What can hang from each mark
N: L
V: L
Z: A
A: Z
M: Z
U: E L
E: U
L: B F M N U V

Every row comes from one small tree of marks. Brackets hold a mark, then the marks that hang from it, in alphabetical order. Every link used is in the known rows. Which tree was each row made from?
Known rows
(M Z): [ 1.49 -0.17  0.36 -2.59 -1.82  1.29  4.45  0.23  0.63  3.17 -5.12  0.17
  1.46 -0.47 -0.62 -3.24 -1.45 -1.87  3.32  0.11 -2.23  0.73 -5.76]
(V (L B U)): [-0.13 -1.26  0.61  0.01  0.10 -3.55  0.05 -1.12 -1.89 -1.56 -1.08  1.58
 -1.91  1.43  1.51 -1.64  0.15  2.22  0.77  0.82 -2.22  0.06 -1.40]
(L B V): [ 1.66 -0.31  1.32 -1.49 -1.01 -0.90  3.42 -0.53 -2.01  0.05 -0.16 -0.74
 -1.27  0.23  0.66 -0.51  0.01  2.59 -1.00  1.37 -2.35  1.29 -2.05]
(M (Z A)): [ 1.80 -1.49 -0.51 -3.83 -3.33  1.12  4.52  1.28  0.54  3.45 -5.72 -0.19
  1.33 -1.10 -0.21 -2.94 -1.61 -2.00  2.92 -1.86 -3.88  1.21 -6.49]
(V L): [ 1.06 -0.16  0.49 -0.83 -2.21  0.16  2.15 -0.74  0.04 -1.08 -2.85  1.30
  0.14  0.22  0.78 -2.97 -0.08 -2.17  1.43  0.18 -0.83  1.22 -5.99]
(L F M N U): [-1.62  0.70 -2.47  2.68 -0.26 -0.94  2.01  0.72 -0.80  2.81 -0.94  1.56
  4.02 -2.51  0.01 -0.71  2.49 -1.57  4.54  0.61  0.81 -0.82 -2.70]
(E (U (L B F))): [ 0.08  0.60  1.29  1.15 -1.06 -6.62 -0.41 -4.08 -0.55 -1.59 -0.60 -0.14
 -0.95  0.73 -2.11 -0.49  0.46 -1.51 -0.61  2.22 -3.33  1.40 -0.75]
(L B F U V): [-0.02 -0.84 -1.37  0.05  2.60 -3.88  0.54 -2.20 -2.69 -0.32  0.60 -0.28
 -1.48  0.65  0.64 -0.21  2.41  2.43  2.41  1.75 -2.60  0.18 -0.18]
(A Z): [-0.26  0.62 -0.82 -0.20 -2.75  0.51  2.97 -0.55  0.45  3.13 -2.83 -0.87
  0.69 -0.78 -0.58 -3.00  0.41  0.68  2.93 -1.56 -1.45  0.95 -3.97]
(N (L F M)): [ 1.33 -0.61 -1.29  0.02 -1.59  2.15  0.95 -0.97  0.21  0.72 -2.66  0.25
  5.39 -1.45 -0.05 -0.57  3.01 -3.37  3.39  0.13 -0.48  1.73 -3.46]
(L N): [ 0.36  1.28 -0.63  0.65 -2.64  0.41  4.69  1.31 -0.20  1.63 -0.95  0.58
  1.75 -1.13  0.64 -2.21 -0.34 -1.28 -0.14  0.55 -0.04  0.22 -4.99]
(U (L F (M Z) N)): [-0.44  1.39 -1.03  1.99 -1.81 -2.75  1.63  1.49  2.36  2.15 -2.80  1.16
  4.72 -3.48 -2.10 -0.39 -0.66 -5.57  1.81  0.41  0.93 -0.38 -5.67]
(L V): [ 2.21  0.48  0.32 -1.82 -1.47  1.47  4.12 -0.29 -1.20  1.46 -1.79 -0.26
  0.17 -0.55  0.14 -1.43  1.16  0.52  0.87  0.52 -1.08  1.71 -4.80]
(L U): [ 0.85  0.08 -0.40 -0.66 -0.08  0.84  2.45 -0.47 -1.54  2.44 -2.80  0.32
  0.32  0.27  0.71 -2.56  1.49  1.49  3.51 -0.23 -1.85  0.77 -3.00]
(E (U (L B F N))): [-1.01  1.66  0.36  3.25 -1.54 -8.34  0.48 -2.35 -0.40 -1.73  1.50  1.23
 -0.09 -0.40 -2.09  0.25  0.30 -1.75 -3.00  2.81 -1.52  0.03 -1.14]
(V (L B M N)): [-0.82 -0.14  1.65  1.49 -3.77 -2.95  2.51  1.92 -0.54 -0.79  0.17  2.55
  2.06 -1.66  1.03 -0.21 -1.05 -0.71 -1.82  1.01  0.62 -0.30 -2.97]
(V (L B F U)): [-0.98 -1.36 -1.37  0.87  1.77 -5.17 -1.38 -2.73 -1.35 -2.89 -0.50  1.24
 -1.43  1.37  1.02 -1.90  1.24 -0.45  2.99  1.51 -2.40 -0.24 -1.22]
(U (L B M)): [ 1.47  0.16  3.06  0.54 -2.69 -1.44  1.17  0.48 -0.28  0.44 -1.51 -0.80
  1.69 -1.00  0.03  0.24 -1.00 -0.05 -1.45 -0.04 -1.75  1.57 -1.59]
(L B F M N U): [-2.05 -0.22 -1.17  2.84  0.21 -3.69  1.34  0.43 -1.57  1.44  0.67  1.16
  2.71 -1.75  0.64  0.00  1.47  0.19  2.48  1.33 -0.36 -1.31  0.26]
(U E (L B N)): [ 0.91  1.36 -0.80  2.90 -1.59 -2.88  3.14  2.42  0.54 -0.98  1.36  0.31
 -1.38 -0.02 -0.04  0.41 -2.44 -0.78 -4.43  0.89  0.37 -0.42 -2.45]
(N (L M)): [ 2.37 -0.47  0.57 -0.94 -3.39  3.62  2.40  0.71 -0.27  1.84 -3.06  0.69
  4.73 -1.39  0.37 -0.83  2.17 -0.69  1.28 -0.54 -0.36  2.20 -3.68]
(N L): [ 2.59 -0.17 -0.67 -1.02 -2.26  2.03  2.23 -0.61 -0.44  0.25 -2.44  0.25
  2.21  0.28  0.50 -1.78  1.75 -0.63  0.32 -0.10 -1.27  1.96 -3.97]
(L F N): [-0.61  1.25 -2.58  1.76 -0.85 -1.23  3.05 -0.43  0.21  0.31 -0.45  0.23
  2.24 -1.11  0.23 -2.31  0.48 -3.91  1.90  1.44 -0.07 -0.34 -4.87]
(V (L B M U)): [-0.33 -1.55  1.85  0.21 -1.05 -2.34  0.32  0.31 -1.86 -0.06 -1.73  2.14
  0.69 -0.26  1.18 -0.54  0.73  2.21  1.91  0.23 -1.19  0.42 -0.77]
(E (U L)): [ 1.62  1.42  2.19 -0.14 -2.98 -2.47  1.95 -2.14 -0.22  1.14 -2.94  0.82
 -0.06 -0.03 -2.26 -1.25  0.76 -0.76 -0.81  0.76 -2.01  2.21 -3.91]

Write each row's tree
[ 0.36  2.37 -2.43  2.79 -0.39 -3.89  1.03 -0.37  0.36 -1.27  1.31  0.47
  0.88 -1.77 -0.50  0.34  1.48 -2.96 -1.63  1.59  0.82  0.32 -5.04]  (U (L F N V))
[-0.72  0.19 -0.55  1.57 -1.07 -2.95  2.94  0.86 -1.32  0.47  1.74  0.52
  2.62 -2.60  0.06  1.29  1.08 -0.40 -0.33  2.18  0.36 -0.34 -1.66]  (L B F M N V)
[ 0.23 -1.76 -1.25  1.03  0.65 -1.69 -0.99 -1.19 -1.77  0.10 -0.95  0.73
  3.18 -0.23  0.63  0.56  3.56  1.09  2.90  0.37 -1.96  0.61  1.18]  (N (L B F M U))
[-1.31  0.37 -2.51  2.29  2.08 -5.71  1.29 -0.48 -2.48 -0.41  2.69  0.95
 -0.86 -0.57  0.80  0.56  2.13  2.32  0.25  2.20 -1.03 -1.20 -0.30]  (L B F N U V)
[ 1.05 -0.27 -1.08  0.04 -0.69  4.30  4.28  2.33 -0.60  4.25 -3.45  1.14
  1.66 -0.99 -0.28 -0.77  1.18  0.39  4.87 -0.50  0.58  0.56 -2.88]  (L M (U E))
[ 1.92 -0.87 -1.92  0.19 -1.00  4.28  2.62  2.32 -0.65  2.85 -3.02  2.11
  2.72 -0.59 -0.02  0.48  2.94  0.97  3.02 -0.76  0.77  1.12 -2.05]  (N (L M (U E)))
[ 2.35  1.09  1.76 -0.06 -2.58  0.78  2.06  0.81 -0.21  1.75 -1.93  0.05
  2.17 -2.37 -0.68  0.86  1.31 -0.41 -0.70 -0.31  0.23  2.36 -4.47]  (U (L M V))
[ 1.48  1.02 -2.97  1.72  0.20  0.31  1.55 -0.45  1.68 -1.01 -1.71 -0.94
 -0.18  0.25 -1.14 -1.23 -0.01 -5.24  1.96  0.49 -0.09  0.95 -4.74]  (U E (L F))
[ 1.99  1.76  2.21 -0.36 -2.39 -2.96  2.13 -1.96 -0.86  0.94 -1.61  1.21
 -0.90 -0.57 -2.48  0.34  1.64  0.91 -2.01  1.30 -1.43  2.45 -4.04]  (E (U (L V)))
[-0.53 -1.51  0.72  0.43 -1.18 -2.48  0.21 -1.25 -0.14 -2.18 -1.54  0.77
  1.84 -0.70  0.40 -0.98  0.13 -3.09  2.57  1.21 -1.15  0.68 -2.50]  (V (L B F M))
[ 1.41 -1.42 -0.52 -0.27 -0.66 -1.08  0.45 -0.95 -1.48 -0.98  0.00  0.14
  3.03 -1.15  0.28  1.75  3.13  0.32  0.08  1.54 -1.07  1.57 -0.73]  (N (L B F M V))
[ 0.37  0.09 -2.72 -0.12  2.21 -1.19  1.17 -1.91 -1.79  0.97 -1.03  0.26
 -0.15 -0.29  0.14 -1.21  3.53  0.59  4.36  1.03 -1.52  0.55 -2.93]  (L F U V)
[-0.33 -1.25 -0.46  0.11 -0.19 -3.67 -0.10 -2.61 -0.35 -3.85 -0.61  0.44
 -0.56  1.08  0.86 -2.18 -0.28 -2.86  1.36  1.89 -1.96  0.40 -2.92]  (V (L B F))
[ 1.24  0.80 -1.72  1.89 -0.86  1.88  1.81  0.75  2.01  0.70 -2.59 -0.36
  2.38 -1.53 -1.48 -0.13  0.40 -5.43  2.96 -0.22  1.04  1.26 -4.61]  (U E (L F M))
[ 0.71  0.02 -4.35  0.44  2.72  0.93  2.65 -0.41 -1.03  1.11 -1.08  0.66
 -1.35  0.17 -0.49 -0.43  2.76 -0.42  4.68  1.24 -0.05  0.08 -3.26]  (L F (U E) V)
[ 2.46 -1.17  1.56 -1.16 -2.40  0.33  2.07  0.58 -1.86  0.36 -0.33  0.63
  2.51 -1.05  0.60  1.76  2.12  2.97 -1.95  0.80 -1.15  2.08 -1.03]  (N (L B M V))
[ 2.61 -0.73  0.41 -1.35 -1.26 -1.26  1.75 -0.75 -2.09 -1.31  0.46  0.21
 -0.03  0.55  0.98  0.68  1.80  3.22 -2.90  1.34 -2.25  1.71 -1.12]  (N (L B V))
[ 0.05  2.19  2.46  2.17 -4.78 -2.87  2.96  0.74  0.14  2.64 -1.41  2.47
  3.22 -2.85 -2.53  0.73  0.77 -1.22 -1.93  1.04  0.70  1.15 -3.71]  (E (U (L M N)))
[-0.52  0.99 -5.28  2.44  2.10 -1.00  3.44  1.25 -0.80  0.98  0.84  1.79
 -0.62 -0.94 -0.54  0.29  2.49 -0.43  2.60  1.61  1.83 -1.23 -3.56]  (L F N (U E) V)
[-0.56 -0.98 -2.74  1.34  0.81  0.93  0.96  0.45  0.35  0.20 -2.88  2.57
  1.25 -0.65 -0.36 -0.83  2.03 -3.28  6.36  0.42  1.55  0.01 -3.90]  (V (L F M (U E)))
[ 1.54 -1.06 -1.64 -0.34  0.46 -2.42  0.14 -2.39 -1.52 -2.62  0.89 -0.29
  0.48  0.54  0.74  0.63  2.52  0.52 -0.78  1.98 -2.20  1.31 -1.16]  (N (L B F V))
[ 0.77 -1.52 -3.92  1.29  2.32 -1.31  0.14 -0.89 -1.09 -1.40 -0.02  0.66
 -0.74  1.78  0.50  0.00  2.27  0.57  2.21  1.33 -1.48 -0.05  0.60]  (N (L B F (U E)))
[ 2.16  0.28  0.09  0.71 -1.09 -0.82  2.45  0.81  0.46 -1.12 -0.69 -0.75
 -2.07  1.08  0.04 -0.34 -2.02 -0.64 -2.11  0.30 -1.25  0.96 -2.16]  (U E (L B))
[ 1.18 -1.18 -1.42 -0.07 -0.09 -2.13  0.01 -2.43 -0.90 -2.53 -0.42 -0.69
  1.36  1.15  0.69 -0.96  1.38 -1.14  0.31  1.41 -2.74  1.13 -1.00]  (N (L B F))
[ 0.64 -1.16  0.15  0.28 -0.29  1.43  3.62  2.11 -1.47  2.82 -1.81  0.85
  0.21 -0.13  0.31  0.14  0.12  2.41  2.85  0.01 -0.69  0.17  0.03]  (L B M (U E))
[-0.08  2.55 -0.94  2.66 -1.47 -6.37  1.38 -2.11 -0.20 -0.30  0.85  1.95
  0.20 -1.74 -2.82  1.03  2.45 -1.85 -1.95  2.72  0.18  0.65 -4.09]  (E (U (L F N V)))
[ 2.22 -1.17 -2.16 -0.25  1.20 -0.41  1.91  0.75 -2.29 -0.37  0.58  1.32
 -1.97  1.40  0.60  1.66  2.61  4.76 -1.18  1.05 -1.11  0.67  0.20]  (N (L B (U E) V))
[-0.94 -0.03  0.64  1.90 -1.47 -2.30  2.89  2.19 -2.04  2.77  0.08  1.65
  2.20 -1.74  0.96  0.24  0.55  3.00  0.35  0.69 -0.35 -0.74  0.00]  (L B M N U)
[ 0.60  2.21 -4.09  3.40  0.30 -2.04  2.41  1.32  1.24 -1.23  1.35  0.80
 -0.36 -1.39 -1.20  0.98  0.75 -3.85 -1.43  1.68  2.22 -0.06 -5.38]  (U E (L F N V))
[ 0.44  2.54  1.24  2.01 -3.66 -4.42  2.65 -0.57 -0.08  1.10 -0.83  2.03
  0.66 -1.15 -2.23 -0.46  0.41 -0.94 -2.97  1.17 -0.42  0.87 -4.18]  (E (U (L N)))
[-0.93  0.70 -5.21  2.87  1.59 -0.49  3.22  1.04 -0.16  1.38 -0.20  1.44
  0.16 -0.37 -0.27 -1.20  1.44 -2.06  3.77  1.33  1.15 -1.47 -3.46]  (L F N (U E))
[-1.24  0.64 -2.53  2.30 -1.11 -2.91  1.33 -0.72  0.64 -2.38 -0.30  2.01
  1.41 -0.88  0.48 -2.24  0.38 -4.97  1.37  1.67  0.90 -0.48 -6.11]  (V (L F N))
[ 0.61  1.16  0.47  0.35 -3.14  1.08  5.16  2.66 -0.87  3.00 -0.39  1.53
  3.32 -3.40 -0.12  0.49  1.33  0.30 -0.20  0.66  1.61  0.62 -4.72]  (L M N V)
[-0.41  1.08 -1.62  1.55 -1.38 -0.25  3.55  1.03 -0.34  1.77  0.02  0.99
  3.94 -3.38 -0.27  0.33  2.08 -2.55  1.72  1.54  1.64  0.20 -4.55]  (L F M N V)
[ 0.20  2.04 -3.89  3.69 -0.28 -1.62  2.35  1.19  1.95 -0.86  0.28  0.45
  0.55 -0.90 -0.81 -0.45 -0.29 -5.57 -0.48  1.09  1.67 -0.44 -5.01]  (U E (L F N))
[ 0.50  0.59  0.32  0.75 -1.75 -3.24  4.25  1.10 -1.86 -0.02  1.93  0.53
 -0.49 -0.85  0.87  0.19 -0.33  2.44 -3.32  1.98 -0.60 -0.16 -2.16]  (L B N V)
[ 3.05  1.17 -0.99  0.21 -0.89  1.29  3.43  1.30  0.54  0.14 -1.16 -0.04
 -1.62 -0.22 -0.87  0.47  0.12 -0.89 -1.41  0.11  0.65  1.68 -5.07]  (U E (L V))
